Each row was made from one walk, in order. Every step used is in the known rows, and no mark comes twice. Write each row's walk.
Known rows
zovel, meru, kidus, kenu, gopi: [-0.30  0.03  0.10 -0.21 -0.02 -0.04 -0.24  0.49  0.01  0.13  0.44 -0.09
  0.02 -0.11  0.03  0.03  0.28 -0.03  0.13  0.19  0.06]
meru, zovel, lapif, gopi, kenu, kidus: [ 0.11 -0.08 -0.10 -0.26  0.36  0.02  0.50 -0.08  0.05  0.15  0.01  0.08
 -0.38  0.10 -0.60 -0.03  0.01 -0.21 -0.56 -0.17 -0.16]
zovel, lapif, gopi: [ 0.19 -0.15  0.04 -0.29  0.66  0.06  0.08  0.02  0.01  0.00  0.02  0.07
 -0.42  0.17  0.12 -0.35  0.29 -0.20 -0.33 -0.34 -0.05]
kenu, gopi, raro: [-0.04  0.01 -0.28 -0.30  0.39  0.20 -0.48 -0.04  0.09 -0.02  0.05  0.58
  0.13  0.35  0.09 -0.15 -0.18  0.10 -0.18  0.13  0.38]
sivek, meru: [ 0.09  0.07  0.08  0.21  0.19 -0.01 -0.15  0.12 -0.05  0.00 -0.16  0.00
  0.21 -0.06  0.64 -0.04  0.17 -0.07  0.24  0.04 -0.01]
meru, zovel: [ 0.30  0.08 -0.26 -0.10  0.20  0.24  0.02 -0.10  0.08  0.09 -0.29 -0.03
 -0.03 -0.09  0.30  0.04 -0.31  0.08 -0.16  0.05  0.11]
gopi, meru, zovel, lapif, gasig: [ 0.10  0.29  0.22  0.18 -0.13  0.16  0.22  0.08  0.04 -0.20 -0.48  0.02
  0.24  0.15  0.16 -0.18 -0.14 -0.29  0.00  0.01 -0.12]
kidus, kenu, gopi, meru, sivek: [-0.36  0.08 -0.16  0.24 -0.54  0.14 -0.29  0.13 -0.21 -0.02  0.21 -0.22
  0.00 -0.19 -0.21  0.15  0.05  0.22  0.68  0.01  0.32]
gasig, lapif, gopi, meru: [-0.01 -0.15 -0.03 -0.09  0.08  0.13 -0.09 -0.18  0.01  0.06  0.24  0.24
 -0.10  0.07 -0.03 -0.27 -0.04 -0.21 -0.25 -0.06  0.17]
gasig, lapif, gopi, raro: [ 0.17 -0.19 -0.29 -0.62  0.65  0.10 -0.03 -0.30  0.16 -0.09  0.01  0.54
 -0.06  0.31  0.03 -0.24 -0.09 -0.11 -0.58 -0.14  0.17]
kenu, gopi, meru: [-0.23  0.08 -0.03  0.22 -0.19  0.25 -0.54  0.08 -0.05  0.15  0.29  0.28
  0.09  0.11  0.02 -0.18 -0.14  0.00  0.15  0.22  0.36]
gopi, kenu, kidus, meru, zovel, lapif, gasig: [ 0.05  0.19  0.32  0.08 -0.28 -0.41  0.45 -0.01  0.15 -0.17 -0.25 -0.05
  0.25  0.18 -0.32  0.13 -0.02 -0.17 -0.01  0.05 -0.33]
sivek, meru, kidus, kenu, gopi: [-0.24 -0.23  0.08  0.06 -0.16 -0.07 -0.18  0.32  0.05  0.11  0.30 -0.21
  0.20 -0.27  0.13  0.17  0.59 -0.02  0.32  0.25 -0.13]
meru, kidus, kenu, gopi: [-0.18 -0.31 -0.10 -0.16 -0.07 -0.07 -0.19  0.20  0.21  0.11  0.34 -0.15
  0.03 -0.20 -0.19  0.06  0.35  0.19  0.12  0.12  0.06]
sivek, meru, kidus, kenu, gopi, raro: [-0.30 -0.14 -0.09 -0.10 -0.04  0.02 -0.24  0.18  0.03 -0.06  0.08  0.20
  0.38  0.01  0.09  0.15  0.32  0.04  0.16  0.27 -0.04]
gopi, kenu: [ 0.09  0.10  0.01 -0.04  0.10 -0.30  0.11 -0.03  0.20 -0.11 -0.14  0.01
  0.23 -0.09  0.03 -0.15 -0.19  0.23  0.14 -0.44  0.07]
kenu, kidus, meru, sivek: [ 0.03 -0.11 -0.05  0.39 -0.25 -0.09 -0.34 -0.06 -0.29  0.09  0.01 -0.11
 -0.18 -0.01 -0.09  0.25 -0.02  0.28  0.41  0.40  0.08]
kidus, meru: [ 0.08  0.03  0.05  0.18 -0.09 -0.16 -0.28 -0.10 -0.04 -0.07 -0.04 -0.02
  0.09  0.03  0.41  0.02 -0.14  0.20  0.23  0.01  0.11]
gasig, lapif, gopi: [ 0.25 -0.29 -0.11 -0.50  0.53  0.01  0.03 -0.18  0.17  0.09  0.22  0.15
 -0.23  0.02  0.07 -0.25  0.17 -0.19 -0.42 -0.17  0.13]
sivek, meru, zovel: [ 0.23  0.16 -0.07  0.11  0.12  0.23  0.03 -0.01 -0.09  0.10 -0.31 -0.10
  0.15 -0.15  0.59  0.15 -0.08 -0.12  0.04  0.19 -0.07]
kenu, kidus, meru: [-0.05 -0.05 -0.03  0.35 -0.14 -0.18 -0.35 -0.08 -0.05  0.09  0.13  0.12
  0.02  0.15  0.02  0.09 -0.05  0.14  0.12  0.39  0.16]
kidus, meru, sivek: [ 0.18 -0.02  0.05  0.24 -0.19 -0.07 -0.25 -0.09 -0.27 -0.09 -0.20 -0.23
 -0.12 -0.10  0.30  0.19 -0.09  0.33  0.51  0.03  0.02]
zovel, lapif: [ 0.24  0.17  0.21 -0.18  0.58  0.09  0.05  0.00  0.12 -0.21 -0.06 -0.04
 -0.06  0.21  0.35 -0.30  0.14 -0.02 -0.04 -0.40 -0.03]

Which walk is each row?
[-0.05  0.02 -0.08  0.11  0.05 -0.32  0.04  0.00  0.19  0.06  0.05  0.13
  0.16  0.02 -0.33 -0.07 -0.10  0.18  0.01 -0.06  0.12] -> gopi, kenu, kidus
[ 0.14 -0.25  0.21  0.26  0.08  0.00 -0.15  0.19 -0.04  0.07 -0.13 -0.07
  0.18 -0.19  0.44 -0.02  0.31  0.00  0.15  0.24 -0.25] -> sivek, meru, kidus
[-0.32 -0.42 -0.16  0.29 -0.43 -0.08 -0.06  0.12 -0.06  0.07  0.07 -0.05
 -0.10 -0.29 -0.29 -0.04  0.16  0.09  0.08  0.06 -0.01] -> lapif, gopi, meru, kidus, kenu
[-0.46  0.14 -0.13  0.17 -0.42  0.02 -0.31  0.12  0.03  0.02  0.35  0.01
  0.20 -0.04 -0.08 -0.02  0.01  0.08  0.39  0.01  0.39] -> kidus, kenu, gopi, meru
[-0.22  0.01 -0.23 -0.23  0.03 -0.09 -0.20  0.13  0.19  0.04  0.33 -0.08
  0.08 -0.06  0.02  0.02  0.19  0.13  0.23 -0.09  0.33] -> kidus, kenu, gopi
[ 0.03 -0.07  0.11  0.16  0.08  0.29 -0.02  0.03 -0.39 -0.05 -0.11 -0.06
 -0.50  0.04 -0.11 -0.21  0.13 -0.09  0.11 -0.24 -0.07] -> zovel, lapif, gopi, meru, sivek
[-0.05 -0.21 -0.25  0.10 -0.28 -0.21  0.19 -0.18 -0.09  0.30  0.02  0.11
 -0.24 -0.08 -0.55  0.30 -0.25 -0.01 -0.29  0.24 -0.04] -> lapif, gopi, kenu, kidus, meru, zovel
[ 0.07  0.02  0.22  0.01  0.23  0.02 -0.25  0.37 -0.09  0.08  0.00  0.05
 -0.02 -0.03  0.33 -0.16  0.01 -0.02 -0.06  0.17 -0.08] -> zovel, meru, kidus
[ 0.18  0.07  0.16 -0.23  0.07 -0.10  0.47 -0.17 -0.07 -0.05 -0.11 -0.13
 -0.27  0.02 -0.15  0.11 -0.12 -0.12 -0.29 -0.42 -0.31] -> kidus, meru, zovel, lapif, gopi, kenu
[ 0.19  0.09 -0.10 -0.31  0.61  0.41  0.26 -0.08 -0.21 -0.06 -0.42  0.35
 -0.14  0.27  0.34 -0.01  0.01 -0.39 -0.50 -0.03 -0.23] -> sivek, meru, zovel, lapif, gopi, raro
[ 0.35  0.16  0.14 -0.24  0.31  0.05  0.33  0.08  0.22 -0.17 -0.50 -0.08
  0.11  0.11  0.26 -0.17  0.07 -0.26 -0.15 -0.10 -0.18] -> meru, zovel, lapif, gasig
[ 0.13  0.41  0.15  0.14  0.05  0.48  0.13 -0.10 -0.08 -0.14 -0.21 -0.05
  0.03  0.16  0.21 -0.13 -0.31 -0.10 -0.09 -0.15 -0.04] -> gopi, meru, zovel, lapif
[-0.30 -0.09  0.00  0.40 -0.51 -0.06 -0.11  0.12  0.04 -0.11 -0.01 -0.18
  0.28 -0.25 -0.06 -0.01 -0.01  0.28  0.37  0.00  0.01] -> gopi, meru, kidus, kenu
[-0.16  0.11  0.11 -0.03 -0.01 -0.16 -0.02  0.41  0.01 -0.05  0.07 -0.22
  0.11 -0.18  0.24  0.01  0.15  0.07  0.20 -0.01 -0.07] -> zovel, meru, kidus, kenu
[-0.26 -0.23  0.14  0.12 -0.13  0.01  0.16  0.13 -0.05 -0.11  0.12 -0.16
 -0.19 -0.07 -0.28 -0.16  0.36 -0.06 -0.02 -0.23 -0.22] -> zovel, lapif, gopi, meru, kidus, kenu
[ 0.28  0.31  0.21 -0.08  0.15  0.20  0.14 -0.19 -0.07 -0.14 -0.15 -0.21
 -0.07  0.16  0.39  0.10 -0.17 -0.01 -0.07 -0.13 -0.19] -> kidus, meru, zovel, lapif
[-0.13  0.04  0.09  0.29 -0.31 -0.48 -0.07 -0.10  0.03 -0.02  0.11  0.07
  0.19  0.07 -0.26  0.12 -0.17  0.23  0.20  0.06  0.05] -> gopi, kenu, kidus, meru
[-0.04 -0.01  0.05  0.38 -0.41 -0.37 -0.05 -0.07 -0.19 -0.02 -0.03 -0.14
  0.00 -0.10 -0.37  0.27 -0.11  0.38  0.48  0.05 -0.03] -> gopi, kenu, kidus, meru, sivek
[-0.21 -0.36 -0.01 -0.09 -0.25 -0.05  0.11 -0.06  0.11 -0.04  0.33 -0.08
 -0.02 -0.20 -0.33 -0.08  0.24 -0.06 -0.12 -0.06 -0.06] -> gasig, lapif, gopi, meru, kidus, kenu
[ 0.20  0.13 -0.11  0.09 -0.14  0.10 -0.09 -0.19 -0.08  0.03 -0.22 -0.09
  0.03 -0.05  0.36  0.24 -0.37  0.14  0.02  0.16  0.03] -> kidus, meru, zovel
[ 0.00  0.11 -0.09  0.22 -0.39 -0.20  0.13 -0.19  0.00  0.11 -0.04 -0.02
  0.12 -0.03 -0.29  0.33 -0.42  0.18 -0.01  0.20 -0.01] -> gopi, kenu, kidus, meru, zovel
[ 0.07 -0.17 -0.09 -0.25 -0.12 -0.17  0.36 -0.37  0.07  0.20  0.29  0.07
 -0.16  0.00 -0.56  0.26 -0.19 -0.15 -0.48  0.14 -0.08] -> gasig, lapif, gopi, kenu, kidus, meru, zovel
[ 0.26  0.02  0.00 -0.43  0.42  0.04  0.57 -0.11  0.08 -0.01 -0.20 -0.03
 -0.30 -0.01 -0.21 -0.10 -0.06 -0.16 -0.45 -0.54 -0.24] -> meru, zovel, lapif, gopi, kenu
[-0.27  0.30  0.10 -0.04 -0.38  0.09  0.21  0.20  0.14 -0.16 -0.02 -0.12
  0.26  0.08 -0.15  0.00  0.13 -0.32  0.19  0.02  0.00] -> kidus, kenu, gopi, meru, zovel, lapif, gasig
[ 0.11 -0.06 -0.18 -0.19  0.00  0.41  0.10 -0.28 -0.03  0.17  0.07  0.15
 -0.16 -0.03 -0.09 -0.06 -0.30 -0.28 -0.45  0.09  0.12] -> gasig, lapif, gopi, meru, zovel
[ 0.07  0.30  0.23  0.04 -0.08 -0.11  0.36 -0.20  0.02 -0.09 -0.01 -0.13
  0.03  0.19 -0.29  0.18 -0.21  0.02 -0.13 -0.09 -0.24] -> gopi, kenu, kidus, meru, zovel, lapif
